Each row comes from the steps of one path. Every step used is in the known rows, and no mark comes twice. Write the path behind each row, first mark first.
Known rows
H > G > W > B: [-21   5  14 -32 -15 -15  25  22  33 -14 -27  13   0 -10 -16  16  43 -11
 -13  40 -38  -6  -8  30  16 -32  45  10 -32   2  35   8 -16  -6 -28   4
 -37 -18 -53  -8   4   1  -7  -5  44  14 -20   0 -70  10   9  21   1]
W > G > S > B: [ -5  29   4  -9 -50  -9  35   6   8 -17 -34  -4 -23  14   0   9   8  -2
  14  54 -38   0  18  17  -2  -5  34   0 -16  18   2   5  -5  -2 -26  -1
   1 -24 -24 -24   0  -1  16   1   6  28 -11   7 -52  24  -3  -3  34]
H > B > W > G > D: [-18 -19  22 -30 -47   3  21   2 -25 -29 -49  -6   6  22  10  15  12  -6
  -7  57 -40   5 -15  21  44 -38  46  10   2 -10   3 -36  -6   0 -18   3
  -4 -18 -29 -21   0  27   3  -8  21  27  -1  14 -49 -33  -2  19   4]
S > G > H > B: [-37 -12   8  -4 -49  15  28   9  14 -39 -39  -6 -15 -12   4 -19  27 -24
  -4  12 -44  15  10  -1   4 -39  51  17 -27   4  48  18  -4  36 -23 -34
 -20 -15 -38 -19   4  21   8  -1  19  31  11  27 -32  -3  16 -10   9]
G > M > B > V: [  1   7  13 -26 -28 -14  33  16  11   1 -45  29 -32   0  -4 -22  29   7
  31  17 -33  20  36  14   4  -5  40 -15 -11  27  18  -6  29 -12  -9  -8
 -41 -54 -17 -45  26  25   1 -21  31  19  -4 -18 -10   4 -18 -14   1]
G > S > B: [ -5  42  -2   2 -49   2  30   8   5 -18 -28  -7 -28  -4  -6   0  22   1
  35  37 -26   0  19  24   7   1  34  -3 -23  30  10  18  -5  -8 -13   2
  -8 -20 -30 -24  -8   4  -1 -14  13  30 -15  -4 -35  33   3   1  47]
W > G: [-12  -3   9 -23 -31  -8  25  -4  14   2 -24 -15 -12   6  18  18   9  -3
 -20  36 -36  11   2   1  13 -27  40   2  -8  12   4   0   7   2 -22   4
  -8 -37 -21 -27   3  17   8  16  10   7  -7  18 -45  -8  -1  11 -14]
H > G: [ -7   1   9  -5 -30   3  20  -2  21  -9 -22 -23 -13  -6   1  16  18  -8
   7  18 -34   2  -2   6  14 -15  41   3 -10  20  38  14  -6   2 -24   1
 -28 -30 -30 -18  -7  16  -6   4  23  -5  -4   3 -49  -7  18  14   0]
S > B > W > G: [ -1  31  19 -36 -45  -9  30 -13 -11 -20 -32   9 -21   6  15  12   8  -7
 -24  54 -45  14 -13  24  21 -23  45   3  -3  15   2 -18   3   2 -26  11
   4 -32 -30  -4  -2  15   3 -19  23   2 -22  12 -41  -4   4  13  15]
H > B > S > G: [-33 -18 -11  -2 -52   4  19  11  -2 -31 -48 -20 -13  10  23  -7  22 -14
  11  40 -52  23  17   8  15 -24  50   6   9   3  26  13  -5  17 -37 -16
 -16 -29 -40 -38  -7  27  20  -1  28  20  -1   9 -36  -9   3  11  12]
B > W: [-12  19   4 -13 -30   3  14 -18  -4  -9 -24  -5 -20 -14  13  23  34  -5
 -22  18 -30  14 -14  19  43 -13  54  -5   2  20   7  -5   4  -2 -11  17
  -4 -25 -25 -15 -14  25 -13 -18  31   3 -15   0 -42 -23   4  27   2]
W > B > S: [-24  -6 -12 -13 -31  -9   8  12  11   5 -22   4  -8  -3  -3   3  38 -26
  -1  34 -53  15  12  22  15  -8  32  -7  -2  15   6  11   2   0 -28  13
  -4 -47 -35 -33  -3   5   0  -1  37  31 -25  -6 -37  -3  -3  37   4]
G > W > B: [-27  17   6 -41 -11 -19  23  17  23  -6 -22  20  -8 -13  -7  12  54  -4
 -20  46 -30   8   1  29  25 -32  43   0 -32   4   9   6  -5  -9 -17  10
 -27 -20 -49 -17   2   6 -16  -5  34  25 -32   7 -50  11  -1  21   0]
B > H > G: [ -9   1   7 -21 -37  -5  24   0  23  -5 -36 -27 -23   0 -19  26  20  -6
   3   7 -35   4   1   0 -11 -27  53   9 -26  17  53   1 -20   9 -30  14
 -29 -17 -33 -22  -2   9 -17 -15  28 -12  -8   7 -55  -9   8  22  12]
M > G: [ -7 -14  -6  -6 -41   9  13  14   6 -10 -42 -23 -18 -16   7  17  28 -10
  -4  31 -37   6  10  -1   3 -30  33   5   4  33  29  17   2  -3 -17  -2
 -34 -38 -33 -36 -13  15  -9   8  12  -4  -1   2 -27  -5  27  21   0]
M > G > D: [ -1 -24  -1 -10 -47  14  12  27   0 -13 -39 -34  -4   3   0   6  22   5
  17  44 -42  -2  15   3  11 -25  32   5  -2  26  29   4 -12  -8  -1   4
 -46 -34 -34 -39  -9  21 -22   9  15  10   6  -3 -25 -11  32  14  11]
H > B: [-21  -3   9 -14 -33   5  20  11  -7 -22 -37  -7 -10 -14   3  10  28 -20
  10  33 -21  17  -4   8  22 -38  35   5  -8  11  16   7  10   5 -14  -3
 -19 -23 -28 -28  -7  24   2  -9  11  21 -15  20 -33   4  -3  12   7]
S > G > W: [-25  15  -1 -29 -29  -6  27   7  28 -24 -28 -14 -19  -1  18   9  41  17
 -18  42 -35   9  13   8  24 -30  64   7 -19   2  24  11 -16  12 -23 -10
 -35 -10 -47 -21  -5  25 -11   3  36  -3  -7   9 -49   4  17  -1   7]
H > G > S > B: [  4  33   5   9 -52   0  33  10  18 -23 -31 -16 -22   6 -17   3  13  -3
  37  32 -35 -12  12  24  -3   3  34   5 -21  27  36  19 -19  -9 -27   0
 -18 -20 -33 -14  -6  -4   6 -12  23  16  -6  -6 -58  29  17  -1  48]
H > B > W: [-21  10  11 -17 -40   5  17  -2 -20 -24 -39   1 -14 -16  10  21  37 -20
  -8  28 -26  18 -25  24  42 -34  54   0   0   8  14 -12   7   1 -17   4
  -3 -19 -29 -15 -11  25   0 -26  23  16 -16  10 -42 -17  -4  26   7]
W > B > H: [-26  10   5 -42 -33  -8  20  19  19   3 -32  -1 -23  -4 -23  14  33 -25
 -11  18 -26  14   1  18 -12 -27  47   0 -34   6  33   6  -7   4 -29  20
 -11 -27 -32 -27   1  -5 -22 -24  22  17 -27  13 -42  -1 -12  31   9]
S > G > W > B > V: [-25  11  19 -42 -31 -21  29  19  37 -15 -23  15 -17  17  19   1  55  10
 -23  51 -30  14  24  27   5 -17  72  11 -22  -5  34   8   7  -4 -42 -26
 -30 -18 -64 -21  -8   1   0  -2  58  12 -16 -17 -56   3  -2  -2   5]
G > H: [-18   7  -2  -5 -31   3  32 -10  18  -3 -20  -2 -18 -23  -8  -4  38 -12
  -5   1 -36   6  13  -4  13 -17  39   4 -32  20  25   8   3  19  -5  -3
 -17 -27 -31 -21   1  15 -21   2  22  29  -2  14 -30  -3  14   3   0]
W > B > S > G > D: [-28 -20  -6 -11 -51   1   8  25  15 -14 -26 -18   4  36   7 -19  21  -5
   9  50 -66   9  24  23  12  -2  43  -2  -3  -7  24  11 -25   5 -27   3
 -20 -38 -46 -35  -2   6  -7   4  44  39  -5  -9 -35 -14  10  24  21]
W > B > H > G: [-18  -2  15 -32 -37 -10  23  18  31  -2 -39  -7 -15   0 -30  21  22 -28
  -6  14 -38   0  -9  18 -21 -28  45  10 -32   7  58  10 -23   3 -41  19
 -21 -24 -36 -14   5 -12 -12 -21  32   4 -21   9 -59  -3  -3  36  12]
M > B > S: [-23   4 -20 -18 -28  -3  24   9  -3  -1 -37   0 -18 -10  -1  -6  21   1
  30  32 -54  22  35   9  16  -3  27  -9   5  29  -4   3  12  10 -17  24
 -12 -50 -27 -43   3  32  -1  -8  32  17  -7  -8 -28  12  -8  13   1]
M > G > S > B > W: [ -2  28  -9   5 -63   9  24  13 -17 -34 -50  -5 -30  -5  -3  15  30  -7
  11  44 -45  -2   5  37  11  -7  46  -1   3  29  22   6 -13 -11 -18   4
  -9 -20 -42 -22 -16  -2   2 -28  22  13  -6 -18 -45   9  20  23  47]
S > G: [-19   6   3 -13 -44   8  19   3  22 -17 -23 -26 -21   2  22   0  17  -2
 -13  26 -35  14  12   3   9 -21  58   3  -6  14  30  22  -6  13 -24 -10
 -24 -30 -28 -24  -6  22  -2   2  22   1   0   8 -31  -8  13   5   4]

Which path is each row?
[-17  -4   5 -35 -25 -12  36  13  12  -4 -52  23 -23  -1  -1 -14   4  -1
   8  31 -55  13  16   9   4 -25  29 -12 -11  13   1  -4   3   1 -11   2
 -34 -57  -8 -42  44  26  17 -13   8  21  -3  14 -22   2 -11  -4 -15] -> W > G > M > B
[-26 -13  21  -1 -55   1  33   5  16 -34 -37  -1 -22   3  15 -21  36 -13
   3  15 -36  14  27  -1  -5 -22  66  17 -22   8  55   4  23  26 -34 -51
 -17 -18 -49 -25  -5  18   8  -3  40  28  11   6 -33  -6   3 -20   7] -> S > G > H > B > V
[-30  -8   7  -6 -37   5  31   4   2 -25 -36   7 -11 -26  -9 -10  36 -27
   6  10 -34  10   1   0  11 -38  35   9 -31  17  31   4  10  22 -10 -15
 -14 -17 -33 -24   6  20 -10  -4  16  38  -4  30 -32   3   9   1   4] -> G > H > B
[-11  27  -2 -23 -60 -17  44   9   8 -12 -49 -12 -34  18 -20  15   8  -1
   9  38 -39   2  19  15 -27 -13  47   4 -31  16  19 -10 -16  11 -33   9
   3 -12 -32 -31  10  -8   5 -16  10  18 -15  12 -58  21 -13   5  44] -> W > G > S > B > H
[-35 -15 -20  11 -42  -2  27  -2  -6 -21 -41   6 -12 -19  -9 -11  44 -28
  17  10 -56  15  19   0  20 -21  31   4 -20  19  22  -8   4  27 -20 -10
  -5 -28 -40 -35   3  21   0   0  29  49  -6  16 -33  -2   4  15  10] -> G > H > B > S
[-25  -7  17 -27 -41  -4  21  -7 -20 -26 -45   5 -10  -3  18  28  17 -19
 -28  42 -37  16 -24  16  35 -39  53   8   7  -2   7 -19   7   4 -29  -2
   3 -23 -25 -16  -2  23  21 -12  16  11 -11  19 -53 -24  -9  22  -5] -> H > B > W > G
[-20 -21  24 -13 -43 -16  40  -2   8 -18 -38  17 -18   5  10  -2  30 -16
  -7  26 -37  11  22  -8  -8 -29  50  17 -23   7  29 -20  34  16 -34 -35
  -5 -24 -41 -29   3  12  17  11  26  36   2  15 -43 -10 -11 -13  -8] -> W > G > H > B > V
[-22  -9   4 -15 -36  -8  36 -12  23  -6 -24   2 -17  -9   1  -2  20 -14
 -23  17 -51   5  13  -8   2 -23  38   5 -26  14  14  -5   6  19 -17 -12
  -5 -29 -31 -21  13  12  -4  19  20  25  -1  28 -44  -9  12   1 -13] -> W > G > H
[-28   3   0  -3 -45  10  31  -4  31 -20 -22 -16 -25  -8   8 -17  25  -9
 -13   7 -47   9  22  -2   1 -17  57   9 -26  13  40  23  -6  31 -18 -22
 -22 -25 -38 -18   5  20  -8   4  31  18   7  17 -31  -5  24  -8   6] -> S > G > H
[-23  -4 -17   4 -46  -1  14  -1  12 -15 -30 -28 -21  11  27  -4  22  -3
  -3  30 -60  19  26   3  16  -5  51  -2   9  12  20  18 -11  16 -31  -8
 -16 -39 -36 -38  -8  27  10   9  35   7  -3  -5 -35 -12  11  14  12] -> B > S > G
[-30 -20  -2  -1 -56  13  19   7 -18 -40 -58   9 -15 -34  -7   9  46 -36
 -14  17 -52   3 -11  11  16 -47  47  15  -9  21  42  -2  -1  20 -15 -19
 -15 -20 -44 -23  -8  18  -1 -18  23  23   5  12 -34 -21  24  22   0] -> M > G > H > B > W
[-13   7  11 -25 -35 -10  20 -20  -2  -8 -28  -2 -17   2  23  27  17  -5
 -35  34 -39  12 -15  15  33 -22  55  -1   6   8  -1 -17   3   2 -23  11
   7 -32 -21 -17  -3  19   6  -4  22  -1  -9  11 -51 -32  -1  24 -11] -> B > W > G
[-33  16   1 -56 -22 -19  30  19  24  -4 -36  18 -19  -9 -27  19  56  -6
 -24  32 -33  10   2  22   6 -40  53  -1 -47  -4  23  -8 -17   7 -25  20
 -23  -9 -50 -20   6  -2 -28 -24  39  18 -34  13 -59   6 -13  27  11] -> G > W > B > H
[  0  -5   7   0 -28  -6  25   4  25 -10 -38   1 -19  -7  -7  -3  25 -10
  13   2 -48  -3  -9   5  15 -19  40   0 -17  17  40   6 -16  -7  -9 -12
 -50 -40 -20 -28  20  11  -1  -7  18   5  -6   2 -31 -17  18   9   7] -> H > G > M
[ -1  17 -10   7 -59   8  27  25   3 -28 -47 -16 -28  -5  -8   5  21  -3
  30  47 -37  -7  22  22 -11  -8  29   7 -10  37  29  22 -12  -7 -20  -4
 -24 -28 -41 -34 -13   1   3  -5   8  19  -3 -10 -36  29  23   9  45] -> M > G > S > B
[ -5  51  -1   0 -52   1  25  -3  -9 -23 -31   0 -29  -2  -5  11  29  -2
  15  35 -30   2  -1  41  29   8  47  -8 -11  23   2  -3 -11  -6 -16  11
   9 -13 -32 -15 -12   6   1 -33  25  22 -18 -11 -46  13   0  17  47] -> G > S > B > W
[  7  24  14 -31 -44 -17  32  -6  -6 -21 -47  28 -27   5   5  -8  14 -11
 -16  37 -63  11 -18  25  24 -22  45  -6  -8  11   3 -22 -10  -8 -11  -4
 -18 -38 -22 -18  24  13   6 -25  17  15 -20  11 -21 -17   4   8  23] -> S > B > W > G > M
[ -5  43  -9  -9 -54  -5  39  15   4 -12 -43 -13 -39   5 -30   8  26   2
  27  25 -23   6  22  19 -17  -8  46  -1 -34  25  27   1 -19   4 -23  14
  -7 -11 -33 -31  -4  -6 -16 -31  18  18 -19   1 -44  31  -6  10  58] -> G > S > B > H
[-14  -3  11 -13 -49  15  18  12  16 -19 -23 -38  -6  25  15  -8   9  13
  10  37 -36   4  19   8  20 -13  51   4  -7   5  27  12 -18   8 -12  -6
 -38 -25 -30 -29  -4  28 -17   5  26  16  10   0 -28 -16  20   0  18] -> S > G > D
[-19  10  -6 -39 -33  -6  37  18   9   0 -64  19 -36 -11 -30 -11  25  -2
  28   4 -42  18  17  10 -10 -29  40 -12 -30  18  27  -8 -10   8  -8  19
 -43 -42 -13 -48  38  21 -16 -42  17  16 -10  11 -15   5 -19   5  11] -> G > M > B > H
[-34 -22  12 -17 -39  -3  35   3   5 -24 -44   7  -9 -13  -3  -2  21 -29
 -15  28 -47   8   5  -8   6 -46  38  17 -27   3  24  -2   9  25 -25 -22
  -6 -21 -30 -24  10  15  13  11  11  37   0  38 -41  -7   3   0  -8] -> W > G > H > B
[-35  -9 -22  15 -49   0  27  -9  23 -19 -27 -15 -20   1  10 -21  32 -10
  -6   9 -69  13  34  -5   7  -2  53   5 -12  15  31  13 -14  37 -25 -23
 -14 -35 -45 -33   0  21  -1  12  40  28   8   6 -36 -15  20   5   8] -> B > S > G > H
[-15  -6 -16  18 -51   8  18  19   8 -13 -42 -26 -26 -10  -3  25  33  -4
  11  29 -34 -10  18  12   0  -7  41   3  -3  31  23  22 -11  -9 -16  -2
 -18 -24 -33 -46 -11   4   6   6   6  15   7 -12 -50   6  15  19  16] -> M > G > S
[ 19  35  21 -25 -46 -12  32   3   6 -10 -20   2 -26   3   6  -9  25   5
  22  39 -18  20  27  11  -2  -9  43   1 -11  36  20  -1  32 -12 -25 -11
 -19 -35 -38 -20 -17  12 -15  -8  35   4 -23 -10 -25  18   3 -12  32] -> S > B > V
[-30 -42 -24  16 -56   6  22  16 -10 -30 -60  -1  -9 -25  -6  -9  45 -31
  13  22 -72   8  23  -4   1 -35  30  15  -5  26  41   4  -3  22 -23 -18
 -17 -30 -52 -43  -4  13   8   6  21  39   6   8 -32  -5  24  22   7] -> M > G > H > B > S
[-11  -7   6 -35 -29 -20  25  32  23 -11 -37  19 -17  -4   3  14  60  -1
 -16  55 -35   6  21  20  -1 -29  54  13 -13  14  34   3  14 -17 -33 -15
 -37 -27 -67 -29 -11  -7  -6   1  45  11 -18 -22 -51   5   9  15  -2] -> M > G > W > B > V
[-28 -30  -4   0 -57  12  14  20 -10 -34 -47 -33   3  32  14 -16  16   2
  28  49 -56  15  27  10  29 -20  43   8   5  -5  24   1 -18  16 -26 -11
 -24 -23 -42 -44  -4  32   6   1  30  31  12   0 -31 -16   7   9  28] -> H > B > S > G > D
[ -7  -4  23 -17 -39  -7  22   7  -4 -16 -33   0 -17  -1  14   8  37  -7
  13  29 -11  21  10   5  12 -25  51   4  -4  16  23  -7  36  -9 -28 -12
 -16 -25 -35 -32 -15  19   4  -5  26  19 -12  -2 -32  -1 -12   0   7] -> H > B > V
